What can hang from each mark:
Z_851: Z_372 Z_982 Z_987
Z_679: Z_260 Z_624
Z_624: Z_679
Z_372: Z_614 Z_851
Z_614: Z_260 Z_372 Z_982
Z_987: Z_851
Z_260: Z_614 Z_679
Z_47: Z_260
Z_133: Z_624
Z_982: Z_851

Known rows, with every way that one mark hangs from another:
{Z_679 Z_260 Z_624}: [0.8, 5.4, -2.4, 13.0, -4.0, 17.7, 11.0, 21.6, 23.8, -19.4, -4.1, 42.8, 4.3, -7.9, 12.8, 14.0, 3.5, 0.6, -15.8, 8.4, -16.1, -13.7, -24.7, 0.8, -8.4]
{Z_133 {Z_624 {Z_679 {Z_260 {Z_614 Z_372}}}}}: [-7.3, 9.2, 2.4, 17.3, -2.3, 11.6, 11.7, 11.4, 11.8, -20.3, -6.9, 41.4, 1.2, 0.6, 0.3, 4.1, -2.0, 1.6, 1.1, 7.2, -6.4, -24.1, -22.1, 7.2, 2.5]
{Z_47 {Z_260 Z_614}}: [-0.9, 25.6, -8.9, 27.3, 1.3, 13.3, 10.9, 12.1, 16.4, -17.6, -5.3, 16.6, 1.6, -4.5, -5.2, 4.9, -1.0, 4.8, -36.9, 18.0, -17.6, -36.2, -20.2, -4.5, 8.4]
{Z_614 {Z_260 Z_679} Z_372}: [5.2, 9.0, 2.5, 34.9, -5.0, 9.1, 6.8, 0.5, 26.5, -28.7, -4.3, -11.5, -4.6, 8.9, 8.7, 2.4, -5.4, 6.7, 11.8, -13.4, -11.0, -47.0, -33.4, -2.6, 3.8]
{Z_982 {Z_851 Z_987}}: [3.9, 8.8, -1.9, 22.4, 22.9, 16.2, 14.8, 11.1, 18.6, 38.1, -6.8, 10.9, -1.2, -10.6, 8.6, 4.8, -0.1, 1.2, -60.3, -12.2, -21.6, -27.6, -35.2, 7.3, -0.1]
{Z_47 {Z_260 {Z_614 Z_372} {Z_679 Z_624}}}: [-12.2, 7.7, -2.2, 23.3, -6.4, 10.3, 12.9, 7.9, 18.9, -39.1, -5.2, 6.8, 3.8, -0.5, -9.2, 5.7, -0.7, 4.8, -2.1, 12.4, -8.5, -39.0, -18.7, -13.1, 6.8]
{Z_372 {Z_614 {Z_260 Z_679}} {Z_851 Z_982 Z_987}}: [-12.5, 10.5, -3.7, 24.2, 3.1, 7.2, 14.3, 3.0, 18.4, 4.9, -6.0, -43.1, 0.5, -26.0, -5.7, 8.0, -0.5, 7.6, -55.3, 1.3, -8.8, -12.9, -12.5, 10.2, -20.8]
{Z_987 {Z_851 Z_982}}: [-6.5, 23.5, -6.1, 20.0, 14.2, 15.5, 11.3, 7.5, 23.4, 26.4, -3.0, 9.4, -1.7, -8.4, 5.1, 6.6, 4.1, 5.8, -61.4, 3.8, -14.2, -25.0, -13.1, 16.5, -14.6]
{Z_372 {Z_614 {Z_260 Z_679}} {Z_851 Z_987}}: [-10.5, 10.4, -1.8, 23.6, 3.1, 6.4, 14.2, 8.3, 19.0, -5.5, -6.6, -36.1, 0.5, -20.2, -2.6, 6.9, -3.4, 2.6, -49.3, -4.1, -14.9, -13.7, -23.9, 10.0, -12.5]
{Z_372 {Z_614 Z_260} {Z_851 Z_987}}: [-1.0, 14.9, -3.9, 22.8, 4.0, 8.4, 12.3, 11.8, 16.1, 0.0, -6.8, -24.8, -0.9, -23.8, 0.9, 8.0, -1.6, 0.0, -58.2, -0.7, -22.3, -12.2, -27.7, 11.0, -13.8]
{Z_987 {Z_851 Z_372 Z_982}}: [-9.6, 22.7, -3.6, 14.6, 8.3, 11.9, 10.1, 9.5, 24.2, 9.5, 1.6, -4.7, -6.7, -4.4, 12.8, 5.5, 6.5, 7.8, -63.9, 1.4, -9.9, -27.4, -9.0, 21.6, -16.5]
{Z_47 {Z_260 Z_614 {Z_679 Z_624}}}: [-13.4, 12.4, -6.2, 22.0, -1.0, 11.8, 13.9, 10.1, 19.3, -26.0, -5.3, 8.9, 4.9, -5.6, -12.0, 6.9, -0.7, 5.2, -19.2, 16.0, -7.8, -33.4, -13.0, -10.0, 7.3]
{Z_372 {Z_614 Z_260 Z_982} {Z_851 Z_987}}: [0.5, 12.3, -6.4, 29.7, 4.0, 11.9, 7.4, 9.6, 19.0, 4.6, -5.1, -24.2, -2.5, -30.0, -2.5, 8.5, -0.7, 5.4, -41.0, 2.6, -22.8, -20.4, -17.1, 8.9, -15.0]
{Z_372 {Z_614 Z_260 Z_982} Z_851}: [-6.3, 19.7, -12.2, 27.2, -1.3, 14.2, 5.0, 3.7, 22.9, -17.5, -5.5, -12.8, -6.7, -27.7, -2.2, 9.1, 1.1, 3.5, -29.0, 6.7, -24.1, -23.1, -17.1, 4.3, -22.0]
{Z_624 {Z_679 {Z_260 {Z_614 Z_372 {Z_982 {Z_851 Z_987}}}}}}: [-8.1, -1.1, -4.1, 29.7, 0.6, 9.6, 10.0, 8.2, 20.7, -18.1, -2.8, 9.6, -1.2, 3.0, 9.0, 0.7, -2.7, 7.2, 11.8, 7.1, -8.3, -24.5, -24.6, 2.6, -16.4]
{Z_47 {Z_260 {Z_614 {Z_372 {Z_851 Z_987}} Z_982} Z_679}}: [-13.1, 10.9, -2.6, 32.9, -3.0, 11.3, 10.1, 7.5, 16.7, -22.0, -3.4, -16.5, 3.6, -7.4, -11.5, 3.2, -2.4, 10.3, -9.0, 10.1, -11.5, -41.4, -16.0, -6.4, 6.6]
{Z_679 {Z_260 Z_614}}: [-5.1, 18.7, -9.1, 25.0, -3.1, 11.9, 11.1, 10.2, 25.4, -21.1, -5.8, 36.2, 3.0, 2.3, 7.2, 8.6, -0.9, 4.2, -20.8, 16.9, -16.2, -23.4, -23.2, 5.5, -8.0]
{Z_679 {Z_260 Z_614} Z_624}: [-6.5, 6.5, -8.7, 15.2, -4.7, 13.9, 12.4, 14.1, 24.3, -24.3, -6.2, 48.1, 5.0, -6.8, 3.5, 13.7, 3.0, 0.3, -11.6, 20.3, -15.5, -16.3, -19.4, -0.8, -11.3]
{Z_614 {Z_260 Z_679} {Z_982 {Z_851 Z_372 Z_987}}}: [0.5, 4.3, -2.8, 39.1, 7.9, 10.7, 6.6, 5.4, 28.9, 12.7, 0.2, -27.6, -9.4, -12.5, 5.1, 5.1, -2.6, 15.1, -13.8, -14.3, -15.0, -46.4, -19.5, 5.7, -1.5]
{Z_260 {Z_614 {Z_372 {Z_851 Z_987}} Z_982} {Z_679 Z_624}}: [-20.3, -6.3, -4.7, 21.0, 4.4, 13.5, 10.0, -5.0, 23.0, -15.0, -6.2, -0.5, 3.6, -8.4, -12.3, 5.4, 1.9, 5.0, 11.1, 7.0, -3.3, -35.8, -5.2, -5.6, -5.9]
{Z_982 Z_851}: [-2.6, 15.8, -7.6, 19.9, 17.6, 18.7, 12.4, 5.0, 22.1, 15.5, -7.2, 22.8, -5.5, -8.3, 9.1, 5.6, 1.8, -0.5, -47.4, -8.0, -22.9, -30.1, -35.1, 2.6, -7.3]

Rows:
[7.2, 15.1, -9.3, 34.8, -0.7, 12.2, 4.0, 3.7, 28.5, -10.3, -5.0, 3.9, -6.4, -14.7, 0.2, 7.3, -1.6, 7.5, -16.3, 7.1, -18.7, -36.6, -10.4, 0.9, -10.5] : {Z_372 {Z_614 Z_260 Z_982}}
[-10.2, 12.5, -4.8, 13.9, 9.7, 13.1, 14.3, 5.9, 14.1, 14.6, -6.8, -18.9, 2.1, -26.4, -1.8, 7.4, 4.2, 2.8, -73.0, 6.6, -10.5, -8.0, -9.3, 11.9, -21.8] : {Z_372 Z_614 {Z_851 Z_982 Z_987}}
[-3.9, 6.9, -4.4, 23.5, -2.4, 7.6, 11.5, 4.6, 27.8, -21.9, -6.8, -2.2, -2.3, -9.9, -1.4, 8.4, -2.2, 2.9, -18.7, 1.7, -10.3, -26.2, -15.7, -1.3, -10.1] : {Z_372 {Z_614 {Z_260 {Z_679 Z_624}}}}
[-13.4, 10.3, -0.8, 17.8, -2.9, 14.8, 9.0, 10.0, 10.8, -21.3, -6.1, 33.2, 0.2, -9.8, -3.4, 5.5, -0.1, 2.8, 4.7, 9.5, -9.7, -22.3, -19.0, 7.7, -4.2] : {Z_133 {Z_624 {Z_679 {Z_260 {Z_614 {Z_372 Z_851} Z_982}}}}}
[6.9, 14.8, -5.4, 36.3, -4.3, 17.7, -0.9, 2.0, 22.3, -22.6, -2.6, -9.2, -8.9, -13.6, 6.9, 5.7, 0.2, 6.7, 11.4, -5.0, -25.3, -44.1, -29.9, -1.4, -8.6] : {Z_614 Z_260 {Z_372 Z_851} Z_982}
[-16.7, -11.1, -4.7, 26.1, 8.4, 12.0, 11.9, -6.5, 26.6, -1.8, -7.0, 9.9, 0.7, -5.8, -11.2, 5.7, 0.8, 6.3, 12.4, 3.0, -6.5, -43.5, -10.5, -9.0, -5.8] : {Z_260 {Z_614 Z_372 {Z_982 {Z_851 Z_987}}} {Z_679 Z_624}}
[-14.6, 16.6, -3.2, 24.1, -0.5, 4.8, 8.7, 9.4, 31.4, -13.4, 1.4, -20.1, -9.4, -4.8, 6.8, 6.4, 0.7, 8.4, -37.3, -1.7, -14.3, -32.1, -11.3, 18.3, -16.6] : {Z_987 {Z_851 {Z_372 {Z_614 {Z_260 Z_679} Z_982}}}}
[-7.6, 11.8, -2.3, 20.7, 2.1, 14.9, 9.5, 12.0, 13.9, -7.0, -6.0, 44.1, 1.2, -7.4, -4.0, 5.3, -1.4, 5.2, -2.5, 12.4, -6.2, -24.6, -10.9, 8.5, 2.0] : {Z_133 {Z_624 {Z_679 {Z_260 {Z_614 Z_982}}}}}
[-11.5, 18.6, -4.0, 17.2, 3.8, 8.9, 8.3, 11.9, 28.2, -6.1, 0.9, -2.4, -8.7, -5.8, 10.0, 6.2, 4.0, 5.0, -50.5, 2.1, -16.6, -28.5, -9.9, 19.4, -17.0] : {Z_987 {Z_851 {Z_372 {Z_614 Z_982}}}}
[-18.5, 4.4, -8.8, 15.8, 8.4, 12.2, 14.2, -3.6, 26.2, -13.4, -8.0, 21.3, 4.3, 0.6, -10.1, 5.5, 0.4, 2.2, -11.0, 10.6, 1.1, -30.7, -4.7, -4.0, -1.2] : {Z_260 Z_614 {Z_679 Z_624}}
[-9.2, -0.6, -3.7, 14.8, -7.1, 12.6, 13.5, 12.2, 18.3, -20.0, -5.6, 25.0, 6.3, -13.4, 2.4, 13.8, 5.1, 1.9, -12.5, 17.5, -14.5, -12.9, -20.9, 0.4, -18.3] : {Z_679 {Z_260 {Z_614 {Z_372 {Z_851 Z_982 Z_987}}}} Z_624}
[-21.0, -3.3, -2.0, 14.3, 4.4, 10.1, 14.9, -2.9, 19.8, -20.2, -7.9, -0.7, 5.2, -2.4, -8.4, 5.0, 1.1, 0.0, -5.9, 3.7, -2.6, -27.8, -16.3, -3.2, -4.7] : {Z_260 {Z_614 {Z_372 {Z_851 Z_987}}} {Z_679 Z_624}}
[12.0, 9.9, -5.3, 38.1, 9.1, 13.4, 4.2, 9.8, 25.4, 19.6, 0.0, -12.8, -11.2, -17.0, 9.7, 6.4, -0.4, 12.1, -25.7, -9.8, -24.2, -44.7, -24.2, 6.9, -3.0] : {Z_614 Z_260 {Z_982 {Z_851 Z_372 Z_987}}}
[4.0, 6.2, 0.3, 26.2, 6.8, 20.4, 3.5, 6.5, 17.7, 1.6, -3.2, -2.9, -1.7, -11.2, 7.7, 2.9, 2.2, 5.3, -10.6, -6.2, -17.4, -37.5, -21.0, 3.0, -2.3] : {Z_614 {Z_372 {Z_851 Z_987}} Z_982}
[0.1, -4.1, 1.8, 33.0, -2.2, 14.3, 4.1, 5.0, 22.2, -13.0, -2.4, -25.8, -2.2, -16.5, -0.2, 7.2, -0.9, 8.7, 18.6, -10.6, -14.8, -39.4, -22.7, -3.1, -3.7] : {Z_614 {Z_260 {Z_679 Z_624}} {Z_372 {Z_851 Z_987}} Z_982}
[-9.7, 7.9, -4.6, 30.4, 2.9, 9.6, 9.3, 6.1, 22.2, -0.2, -4.8, -35.7, -1.1, -26.2, -6.1, 7.4, -2.5, 7.6, -31.9, -0.6, -15.4, -21.5, -13.3, 7.7, -13.9] : {Z_372 {Z_614 {Z_260 Z_679} Z_982} {Z_851 Z_987}}
[-17.8, 17.8, -7.6, 21.0, -2.2, 8.8, 11.7, 2.1, 22.6, -28.1, -7.0, -25.0, -3.7, -17.9, -1.9, 7.7, -1.5, 0.7, -36.5, 0.1, -16.0, -16.2, -24.1, 5.7, -19.7] : {Z_372 {Z_614 {Z_260 Z_679}} Z_851}
[-4.9, 4.6, -10.7, 20.5, -4.7, 16.6, 8.5, 12.4, 26.9, -20.9, -4.9, 48.2, 3.8, -11.5, 0.7, 14.1, 3.9, 4.4, 2.1, 22.9, -15.9, -22.6, -10.8, -2.6, -12.3] : {Z_679 {Z_260 {Z_614 Z_982}} Z_624}
[-17.6, 1.9, -11.4, 22.7, 8.3, 15.7, 9.2, -5.8, 29.4, -7.8, -6.3, 21.5, 2.6, -5.4, -13.4, 6.0, 1.4, 7.0, 6.0, 14.1, 0.4, -38.8, 6.0, -6.5, -2.9] : {Z_260 {Z_614 Z_982} {Z_679 Z_624}}
[-12.3, 20.3, -2.4, 12.8, 3.8, 6.8, 11.5, 13.2, 26.2, -9.4, -0.2, -2.6, -7.5, -2.1, 12.7, 5.9, 3.5, 1.8, -61.1, 0.1, -16.1, -23.6, -16.6, 20.7, -16.3] : {Z_987 {Z_851 {Z_372 Z_614}}}
[-18.2, 11.5, -7.4, 16.1, -2.9, 9.7, 12.4, 4.3, 22.2, -29.9, -7.3, -19.0, -2.4, -22.6, -3.9, 10.2, 0.6, -1.1, -31.5, 1.7, -15.7, -12.5, -22.4, 2.2, -21.7] : {Z_372 {Z_614 {Z_260 {Z_679 Z_624}}} Z_851}
[-7.9, 11.4, -4.3, 24.5, -5.6, 10.4, 12.2, 8.5, 19.3, -16.6, -5.2, 13.5, 4.3, -4.5, 6.2, 8.7, 1.0, 5.9, -22.0, 14.0, -15.2, -20.4, -24.9, 7.0, -15.0] : {Z_679 {Z_260 {Z_614 {Z_372 {Z_851 Z_982 Z_987}}}}}
[-24.4, -1.4, -8.4, 19.5, 1.0, 14.9, 8.5, -9.0, 25.4, -29.1, -6.5, 7.3, 0.9, -7.3, -12.0, 5.9, 3.2, 3.8, 19.0, 9.5, -3.9, -37.5, -5.5, -8.3, -10.7] : {Z_260 {Z_614 {Z_372 Z_851} Z_982} {Z_679 Z_624}}
[-11.4, 2.4, -5.8, 25.2, 1.1, 8.6, 10.2, 11.2, 21.7, -17.9, -0.2, 3.1, -3.6, 1.5, 11.6, 1.0, -1.1, 8.9, -3.5, 8.2, -5.2, -21.9, -17.6, 8.6, -17.4] : {Z_624 {Z_679 {Z_260 {Z_614 {Z_982 {Z_851 Z_372 Z_987}}}}}}
